Every row comes from one small tree of marks. The marks that hang from a mark follow it in brackets, in alphabetical order. Every link used is in the known rows. Which tree was each row made from?
Known rows
S[R X[C Q[H] V]]: [ 0.42 -0.05  0.38 -0.02  0.38 -0.60  0.45  0.35 -0.38 -0.23 -0.01 -0.01
 -0.18  0.23  0.09 -0.39  0.31 -0.05  0.33  0.07  0.06  0.12  0.14]
L[V]: [-0.15 -0.09  0.03  0.07 -0.03  0.06  0.00 -0.18 -0.18  0.02  0.03 -0.11
  0.12 -0.10 -0.03 -0.13  0.03 -0.07  0.18 -0.08  0.08  0.01  0.04]
C[X]: [ 0.11  0.09 -0.03 -0.15 -0.03 -0.08 -0.11 -0.13  0.01  0.08  0.06 -0.04
  0.08 -0.12  0.34 -0.13 -0.02  0.00  0.01  0.10  0.09 -0.16 -0.01]
Q[M]: [-0.03 -0.18 -0.04 -0.07  0.03  0.00 -0.13  0.03  0.00 -0.02  0.02 -0.09
  0.14 -0.08 -0.15 -0.09  0.18 -0.20  0.11 -0.06 -0.21 -0.06  0.06]
D[J]: [-0.16  0.07  0.20 -0.18  0.13 -0.02 -0.01 -0.04 -0.14 -0.10  0.00 -0.05
  0.04 -0.11  0.15  0.09  0.02 -0.04  0.03  0.04  0.01 -0.04 -0.16]
C[X[Q S]]: [ 0.11  0.08  0.26 -0.15  0.20 -0.13  0.05 -0.09 -0.33  0.02 -0.06 -0.02
 -0.11 -0.23  0.22 -0.20  0.04 -0.11  0.04  0.14  0.19  0.21 -0.05]
C[X[Q[H] V]]: [ 0.19  0.00  0.17 -0.22  0.20 -0.19  0.09  0.00 -0.38  0.09 -0.06 -0.15
 -0.02 -0.14  0.34 -0.29  0.17 -0.11  0.31  0.05  0.10  0.11  0.07]
Q[H]: [ 0.02 -0.12 -0.07 -0.07  0.12 -0.14  0.00 -0.03  0.03  0.03  0.02 -0.05
  0.06  0.08  0.03 -0.14 -0.01 -0.02  0.28 -0.05 -0.14 -0.12  0.10]
W[U[X[C S]]]: [ 0.08  0.07  0.27 -0.20  0.04 -0.26 -0.20 -0.10 -0.15 -0.29 -0.12  0.13
 -0.08 -0.05 -0.16  0.12 -0.02 -0.01 -0.21  0.08  0.11  0.23 -0.07]
D[H[Q] J]: [-0.13  0.07  0.27 -0.16  0.02  0.00  0.18  0.01 -0.42 -0.05  0.00  0.04
 -0.03 -0.12  0.21 -0.08 -0.04  0.03  0.09 -0.04  0.11 -0.06 -0.25]
M[Q[H]]: [ 0.17 -0.08 -0.19 -0.21 -0.03 -0.12  0.11  0.06  0.02  0.19 -0.04 -0.10
  0.06 -0.07  0.03 -0.01  0.03  0.10  0.17  0.16 -0.05 -0.15 -0.03]
J[D[H[Q]]]: [ 0.00 -0.11  0.10 -0.05  0.17  0.15  0.07 -0.05 -0.04  0.04  0.06  0.05
  0.02  0.00  0.15 -0.08 -0.07 -0.10  0.02 -0.10  0.03 -0.15 -0.16]
W[U]: [ 0.12 -0.03  0.03 -0.15  0.08 -0.04 -0.23 -0.06  0.00 -0.25 -0.03 -0.01
  0.00 -0.17  0.06  0.10  0.00  0.04 -0.17 -0.01  0.10  0.03 -0.10]
D[H[Q[M]] J]: [-0.17 -0.04  0.24 -0.21  0.03  0.00  0.09  0.02 -0.41 -0.06  0.01 -0.02
  0.05 -0.17  0.12 -0.12  0.07 -0.09  0.17 -0.08 -0.02 -0.10 -0.21]
Q[H M]: [-0.01 -0.31 -0.10 -0.15  0.15 -0.14 -0.14  0.00  0.02  0.01  0.04 -0.15
  0.19  0.00 -0.12 -0.22  0.16 -0.22  0.38 -0.11 -0.34 -0.18  0.16]
C[X[S[R] V]]: [ 0.34  0.18  0.35 -0.14  0.24 -0.17 -0.02 -0.24 -0.33  0.04  0.04 -0.06
 -0.11 -0.25  0.43 -0.30  0.17 -0.21 -0.01  0.09  0.24  0.18  0.17]
U[X[C Q S V]]: [ 0.01  0.12  0.54 -0.08  0.11 -0.31  0.23  0.10 -0.61 -0.06 -0.24  0.10
 -0.25  0.09 -0.27 -0.04  0.18 -0.15  0.06  0.10  0.12  0.62  0.04]
U[X[Q S[R]]]: [ 0.14  0.20  0.26  0.01  0.15 -0.35  0.19  0.13 -0.31  0.03 -0.10  0.10
 -0.29  0.18 -0.16 -0.11  0.13 -0.06 -0.02  0.05  0.09  0.29  0.19]
S[X[Q V]]: [ 0.15  0.08  0.23 -0.02  0.12 -0.23  0.35  0.18 -0.25 -0.12 -0.02  0.05
 -0.19  0.08  0.09 -0.21  0.20 -0.04  0.18  0.01  0.04  0.18 -0.03]
W[U[X[Q[M] S[R]]]]: [ 0.22  0.04  0.22 -0.18  0.21 -0.31 -0.15  0.04 -0.26 -0.23 -0.10  0.03
 -0.16 -0.06 -0.15 -0.04  0.20 -0.10 -0.12  0.00  0.06  0.23  0.09]
X[C Q S]: [-0.05 -0.13  0.57 -0.01  0.32 -0.17  0.26  0.17 -0.59 -0.23 -0.24  0.05
 -0.20 -0.10 -0.30 -0.05  0.07 -0.14  0.05  0.15  0.16  0.59 -0.15]
S[R X[Q V]]: [ 0.42  0.12  0.27  0.05  0.27 -0.41  0.40  0.29 -0.28 -0.14  0.05  0.00
 -0.26  0.15  0.19 -0.34  0.33 -0.04  0.15  0.02  0.11  0.12  0.16]
D[H J]: [-0.15  0.12  0.35 -0.21 -0.05 -0.02  0.18 -0.25 -0.34 -0.11  0.02 -0.01
  0.05 -0.19  0.24  0.03  0.13  0.13  0.09 -0.05  0.03  0.00 -0.19]

Which tree is each row?
[ 0.04 -0.13  0.51 -0.04  0.23 -0.14  0.32  0.30 -0.68 -0.17 -0.25 -0.07
 -0.13 -0.04 -0.16 -0.04  0.25 -0.13  0.17  0.09  0.17  0.56 -0.10] | X[C Q V]
[-0.07 -0.31  0.27 -0.06  0.20 -0.18  0.14  0.36 -0.42 -0.19 -0.19 -0.09
  0.04 -0.02 -0.36 -0.07  0.24 -0.16  0.19  0.08 -0.06  0.28 -0.12] | X[C Q[M]]
[-0.04 -0.02  0.16 -0.13  0.15 -0.32  0.06  0.05 -0.28  0.05 -0.12  0.02
 -0.12  0.13 -0.31 -0.16  0.15 -0.20  0.25 -0.02 -0.19  0.22  0.18] | U[X[Q[H M] S]]
[-0.06 -0.38  0.48 -0.12  0.45 -0.28  0.15  0.16 -0.57 -0.21 -0.21 -0.07
 -0.04 -0.11 -0.40 -0.24  0.20 -0.32  0.36  0.07 -0.11  0.43 -0.03] | X[C Q[H M] S]
[ 0.29  0.02  0.25 -0.15  0.37 -0.31  0.08 -0.03 -0.34  0.04  0.00 -0.08
 -0.13 -0.14  0.30 -0.36  0.11 -0.12  0.19  0.11  0.15  0.08  0.14] | C[X[Q[H] S[R]]]
[ 0.33  0.00  0.28  0.07  0.26 -0.53  0.40  0.41 -0.20 -0.26  0.01  0.07
 -0.16  0.25  0.00 -0.26  0.20  0.07  0.11  0.13  0.10  0.02  0.02] | S[R X[C Q]]
[ 0.12 -0.21  0.32 -0.13  0.25 -0.42  0.30  0.25 -0.35 -0.22 -0.06 -0.03
 -0.02  0.11 -0.12 -0.33  0.31 -0.18  0.44  0.03 -0.15  0.15 -0.01] | S[X[C Q[H M] V]]
[ 0.03 -0.14  0.53 -0.10  0.37 -0.02  0.16  0.04 -0.70 -0.10 -0.19 -0.10
 -0.21 -0.29 -0.18 -0.21  0.37 -0.42  0.18 -0.03  0.02  0.65  0.06] | X[Q[M] S V]
[ 0.18 -0.04  0.49  0.03  0.30 -0.26  0.10  0.04 -0.34 -0.21 -0.07  0.06
 -0.14 -0.04 -0.11 -0.12  0.08 -0.14 -0.07  0.14  0.17  0.32  0.04] | X[C S[R]]
[ 0.06 -0.23  0.45 -0.10  0.33 -0.26  0.30  0.28 -0.66 -0.14 -0.24 -0.11
 -0.08  0.01 -0.14 -0.15  0.24 -0.14  0.38  0.04  0.06  0.46 -0.01] | X[C Q[H] V]
[ 0.08 -0.13  0.13 -0.26  0.12 -0.37 -0.14  0.15 -0.22 -0.27 -0.15 -0.01
  0.03  0.04 -0.25  0.02  0.13 -0.02  0.09  0.03 -0.06  0.12 -0.02] | W[U[X[C Q[H M]]]]
[ 0.24  0.00  0.67  0.00  0.35 -0.23  0.16 -0.01 -0.59 -0.20 -0.11  0.00
 -0.21 -0.13 -0.03 -0.17  0.24 -0.26 -0.02  0.10  0.23  0.54  0.11] | X[C S[R] V]
[ 0.04 -0.05  0.64 -0.06  0.23 -0.09  0.11 -0.11 -0.57 -0.19 -0.16  0.03
 -0.14 -0.19 -0.11 -0.07  0.14 -0.27  0.02  0.10  0.16  0.60 -0.04] | X[C S V]
[ 0.26 -0.17  0.74 -0.05  0.59 -0.39  0.35  0.19 -0.84 -0.21 -0.21 -0.08
 -0.27 -0.07 -0.10 -0.30  0.32 -0.28  0.30  0.08  0.18  0.66  0.14] | X[C Q[H] S[R] V]
[ 0.24 -0.06  0.79  0.01  0.50 -0.28  0.36  0.21 -0.88 -0.24 -0.23 -0.04
 -0.33 -0.13 -0.13 -0.20  0.33 -0.26  0.07  0.13  0.29  0.76  0.07] | X[C Q S[R] V]
[ 0.07 -0.05  0.32 -0.22  0.15 -0.30 -0.15  0.04 -0.33 -0.32 -0.19  0.07
 -0.08 -0.08 -0.30  0.06  0.14 -0.10 -0.10  0.07  0.04  0.34 -0.07] | W[U[X[C Q[M] S]]]
[ 0.15 -0.09  0.35 -0.08  0.22 -0.42  0.39  0.23 -0.35 -0.21 -0.07  0.04
 -0.10  0.15 -0.03 -0.26  0.19 -0.05  0.37  0.07 -0.03  0.18 -0.05] | S[X[C Q[H] V]]
[ 0.28  0.10  0.48  0.01  0.33 -0.11  0.11 -0.12 -0.44 -0.07 -0.03 -0.02
 -0.25 -0.17  0.11 -0.21  0.24 -0.26 -0.04 -0.01  0.18  0.44  0.22] | X[S[R] V]
[ 0.06 -0.06  0.06 -0.04  0.10 -0.26  0.21  0.23 -0.04 -0.14  0.03  0.03
 -0.05  0.09 -0.08 -0.22  0.19 -0.06  0.20  0.01 -0.15 -0.04 -0.04] | S[X[Q[M]]]
[ 0.15 -0.04  0.19 -0.22  0.15 -0.10  0.01  0.04 -0.41  0.05 -0.06 -0.17
  0.03 -0.25  0.24 -0.26  0.30 -0.22  0.20  0.05  0.06  0.16  0.03] | C[X[Q[M] V]]
[-0.04  0.03  0.00 -0.08 -0.06 -0.24  0.06  0.21 -0.16  0.07 -0.11  0.00
 -0.04  0.20 -0.29 -0.04  0.18 -0.06  0.12 -0.02 -0.15  0.10  0.12] | U[X[Q[M]]]
[ 0.16 -0.09  0.35 -0.28  0.35 -0.18  0.01 -0.12 -0.53  0.04 -0.07 -0.16
 -0.04 -0.30  0.22 -0.38  0.27 -0.35  0.33  0.04  0.02  0.27  0.11] | C[X[Q[H M] S V]]
[ 0.15  0.17  0.27 -0.21  0.06 -0.17 -0.20 -0.20 -0.22 -0.20 -0.09  0.08
 -0.16 -0.12 -0.01  0.07  0.08 -0.08 -0.18 -0.01  0.13  0.30  0.04] | W[U[X[S V]]]
[ 0.31 -0.11  0.26  0.02  0.27 -0.53  0.32  0.43 -0.21 -0.27  0.03  0.01
 -0.08  0.20 -0.10 -0.32  0.31 -0.06  0.17  0.10 -0.04 -0.01  0.06] | S[R X[C Q[M]]]
[ 0.36  0.09  0.12  0.07  0.23 -0.42  0.36  0.33 -0.08 -0.14  0.08  0.05
 -0.21  0.22  0.12 -0.29  0.21  0.06  0.10  0.05  0.06 -0.07  0.11] | S[R X[Q]]
[ 0.25 -0.09  0.56 -0.04  0.49 -0.16  0.20  0.14 -0.72 -0.11 -0.14 -0.14
 -0.26 -0.24 -0.10 -0.31  0.48 -0.42  0.15 -0.04  0.08  0.61  0.21] | X[Q[M] S[R] V]
[ 0.34  0.06  0.19  0.06  0.14 -0.49  0.24  0.23  0.03 -0.23  0.11  0.10
 -0.07  0.25  0.08 -0.24  0.12  0.07  0.04  0.12  0.04 -0.16  0.06] | S[R X[C]]
[ 0.13 -0.01  0.39 -0.03  0.14 -0.34  0.40  0.26 -0.38 -0.24 -0.08  0.07
 -0.14  0.10 -0.03 -0.18  0.20 -0.04  0.20  0.10  0.07  0.27 -0.13] | S[X[C Q V]]
[ 0.28  0.19  0.28 -0.18  0.14 -0.26 -0.16 -0.15 -0.24 -0.20 -0.06  0.06
 -0.18 -0.08  0.04  0.00  0.14 -0.08 -0.20 -0.01  0.17  0.27  0.14] | W[U[X[S[R] V]]]
[ 0.10 -0.13  0.37 -0.08  0.17 -0.33  0.31  0.27 -0.37 -0.25 -0.07  0.01
 -0.05  0.06 -0.13 -0.24  0.32 -0.16  0.26  0.07 -0.07  0.23 -0.08] | S[X[C Q[M] V]]
[ 0.15  0.14  0.34 -0.21  0.16 -0.20 -0.07 -0.05 -0.40 -0.22 -0.17  0.07
 -0.23 -0.12 -0.07  0.05  0.14 -0.08 -0.14  0.01  0.17  0.44  0.00] | W[U[X[Q S V]]]
[ 0.32  0.03  0.41 -0.18  0.37 -0.21  0.05 -0.02 -0.57  0.01 -0.05 -0.15
 -0.13 -0.30  0.26 -0.38  0.36 -0.33  0.13  0.07  0.16  0.32  0.16] | C[X[Q[M] S[R] V]]
